What can hang from each mark:
tibo: dira taluz
kamav: lazu sokupus
sokupus: dira kamav
lazu: dira kamav
dira: kivak lazu sokupus tibo
rafil: dira
taluz: rafil tibo
kivak: dira kamav

In the rows, 128 means zero.
Known rows, with every way that one mark hangs from another:
{dira kivak {lazu kamav}}: [147 139 145 151 121 136 113 126 109 137 149 153 105 116  64 218  99 165
 165 143 144 103 147 146]
{kivak {dira sokupus {tibo taluz}} {kamav lazu}}: [102 159 107 139  67 101 134 151 124 177 138 114  92 130 237 195 133 143
  49 114 130 142 170  69]
{lazu dira}: [128 124 100 136 142 121 118 127 138 117 131 111 111 123 133 121 134 131
 129  91 124 128 117  60]
{rafil {dira kivak sokupus {tibo taluz}}}: [209 163 132 148 103 115  44 142  95 138 160 147 127 120 160 199 109 143
 145 112 117  98 154 106]
{tibo {dira lazu} {taluz rafil}}: [125 126 122 154 161 151 100  87 109 154 115 135 100 140 149 148 137 141
 133 126 125 111 138  82]
{kivak {dira lazu tibo} {kamav sokupus}}: [ 82 159  99 127  53 114 137 132 119 194 112 121  88 155 202 197 131 150
  14 141 124 142 143  57]
{tibo {taluz rafil}}: [118 100 135 145 146 146 112 117  99 129 138 137  94 136 201 136 145 125
 159 123 133 101 135 101]
{sokupus dira}: [135 122 119 141 146 114 140 115 138 134 114 127 131 122 126 145 122 135
 132 129 120 168 120 199]
{kivak {dira {tibo taluz}} {kamav lazu sokupus}}: [ 65 165  91 131  50 101 149 138 124 163 120 118  69 153 230 168 151 144
  15 150 134 127 154  88]
{taluz rafil {tibo {dira {sokupus kamav}}}}: [133  98  84 146 160 129  93 109 133 130 127 143  98 149 126 156 123 155
 126 145 109 130 136 116]
{kamav lazu {sokupus {dira kivak tibo}}}: [118 141  91 146  76  93 137 121 161 127 134 145 100 147  97 150 127 145
  66 209 134 103 151 246]
{rafil dira}: [146 169 124 127 137 124 104 122 115 129 114 133 131 125 119 117 124 116
 146 122 115 131 116 107]
{kamav {lazu dira} sokupus}: [ 97 143  74 134  98 105 153 114 171 111 124 124  90 146 101  87 142 125
  70 173 143  93 135 139]
{kivak {dira {sokupus kamav}}}: [148 148 118 149 123 117 135 152 124 141 139 122 119 129 178 137 112 131
  81  91 121 165 149  47]
{lazu {dira tibo}}: [138 124  96 138 120 110  97 134 133 128 147 107 113 121 163 149 129 138
 104 100 117 125 130  73]
{dira kivak}: [149 129 143 139 110 131  91 148 116 123 149 154 118 136  90 181 121 153
 148 134 127 102 137 136]
{lazu {dira tibo} kamav}: [145 142  92 150 141  96 119 120 115  91 148  93  98  94 174 180 121 160
 132 103 131 146 135  88]
{kamav lazu {sokupus {dira kivak {tibo taluz}}}}: [119 138  92 148  77  97 136 118 153 124 137 145  92 145 117 149 131 145
  70 201 140  94 154 243]
{kamav {sokupus {dira kivak lazu}}}: [141 127 107 142 103 120 128 107 138 138 119 148 110 150  95 161 119 148
  93 169 133 117 128 189]
{tibo {dira {lazu kamav} sokupus} {taluz rafil}}: [168 133 120 165 170 138  98  82 105 143 127 128 106 121 163 182 119 154
 150 116 134 123 155  79]
{tibo {dira lazu sokupus} {taluz rafil}}: [165 124 121 159 159 145  88  90 113 161 127 135 113 134 159 167 124 143
 135 114 128 113 152  71]
{dira kivak {lazu {kamav sokupus}} tibo}: [161 142 126 153  75 116  86 129 105 147 168 149 100 124 108 252  96 179
 106 173 137  88 165 165]
{kivak {dira lazu sokupus {tibo taluz}} kamav}: [120 148 118 140  73 120 119 141 107 203 135 118  99 130 238 221 120 149
  55  93 129 145 163  32]
{kamav lazu {sokupus dira}}: [102 141  87 138 101  99 170 106 171 122 112 135 104 145  96 105 133 127
  73 200 140 119 137 234]
{dira {sokupus kamav}}: [181 120 117 154 133 125 125 141 120 120 151 135 132 111 149 170 104 128
 133 115 128 139 160 109]

Rows:
[ 74 140  92 128  87 108 169 112 144 138  98 133  92 141 134 170 145 136
  83 180 136 135 135 184] | {kivak {kamav lazu {sokupus dira}}}
[120 158 116 146  97 118 132 126 110 160 139 114  93 130 205 157 117 149
  58 117 136 134 149  73] | {kivak {dira {lazu {kamav sokupus}} {tibo taluz}}}
[192 169 127 140  89 108  52 146 100 149 148 147 129 123 146 230 109 148
 134 124 109 117 150 103] | {rafil {dira {kivak kamav} sokupus tibo}}
[ 65 169  89 127  47  95 151 141 135 166 116 117  80 155 202 170 144 144
   6 161 126 140 151  94] | {kivak {dira tibo} {kamav lazu sokupus}}
[121 102  81 147 156 125 102 110 143 130 128 144  94 149 113 146 123 152
 121 157 112 124 141 131] | {taluz rafil {tibo {dira {sokupus {kamav lazu}}}}}
[144 118 116 150 126 110 119 119 120 140 134 123 122 117 185 172 124 142
 117 126 121 150 137 203] | {sokupus {dira {tibo taluz}}}
[140 133 102 151 101 106 105 143 150 129 165 128 100 119 127 157 124 139
 115 132 137  87 164 129] | {kamav {lazu {dira kivak sokupus {tibo taluz}}}}
[161 125 128 144 135 119  72 127 110 154 140 139 124 139 169 169 118 126
 146 145  99 129 137  93] | {taluz {rafil {dira sokupus tibo}}}
[136 118 126 155 100 122 103 124 110 171 138 147 103 122 149 249 114 162
 124 136 125 128 149 199] | {sokupus {dira {kivak kamav} lazu {tibo taluz}}}
[152 141 117 160  99 124 117 147 111 176 158 124 107 122 214 175 102 136
  63  95 127 136 170  48] | {kivak {dira lazu {sokupus kamav} {tibo taluz}}}
[153 172 123 143 124 124  96 111  94 146 134 128 112 106 161 170 111 133
 141 126 127 115 140 119] | {rafil {dira {lazu kamav} {tibo taluz}}}
[129 140  84 133 127 126 106 101 139 122 121 144  96 141  63 162 118 177
 103 146 136 106 130 156] | {taluz {tibo {dira kivak {lazu {kamav sokupus}}}}}
[101 131  99 128  84 115 143 111 123 157 103 131 101 142 162 205 136 147
  77 160 128 140 132 155] | {kivak {kamav {sokupus {dira lazu tibo}}}}
[117 128 142 136  91 146 106 137 112 172 135 162 101 135  78 238 114 157
 140 142 133  98 144 122] | {dira {kivak kamav} lazu}
[173 114  90 162 126 114  94 139 115 118 167 112 104 107 207 178 119 137
 114  79 125 119 157  52] | {lazu {dira {sokupus kamav} {tibo taluz}}}
[127 140 119 139 125 131 152  99 125 137 124 129 109 119 104 158 109 144
 122 155 149 120 137 141] | {dira {lazu {kamav sokupus}}}
[ 81 155 116 129  72 119 132 142 114 202 118 118  97 139 200 205 125 147
  46 116 119 156 145  51] | {kivak {dira lazu tibo} kamav}
[134 148 118 146 148 147 112  90 115 145 113 128 112 127 134 138 134 142
 119 109 136 111 139  97] | {tibo {dira lazu} taluz}
[156 137 124 148 104 112  97 147 114 165 155 116 114 137 239 158 119 140
  72  95 119 141 157  46] | {kivak {dira sokupus {tibo {taluz rafil}}}}
[120 116 106 139 148 137  81 113 116 142 130 161  81 146  98 170 115 154
 169 154 116 101 122 129] | {taluz {rafil {dira kivak {lazu kamav}}} tibo}
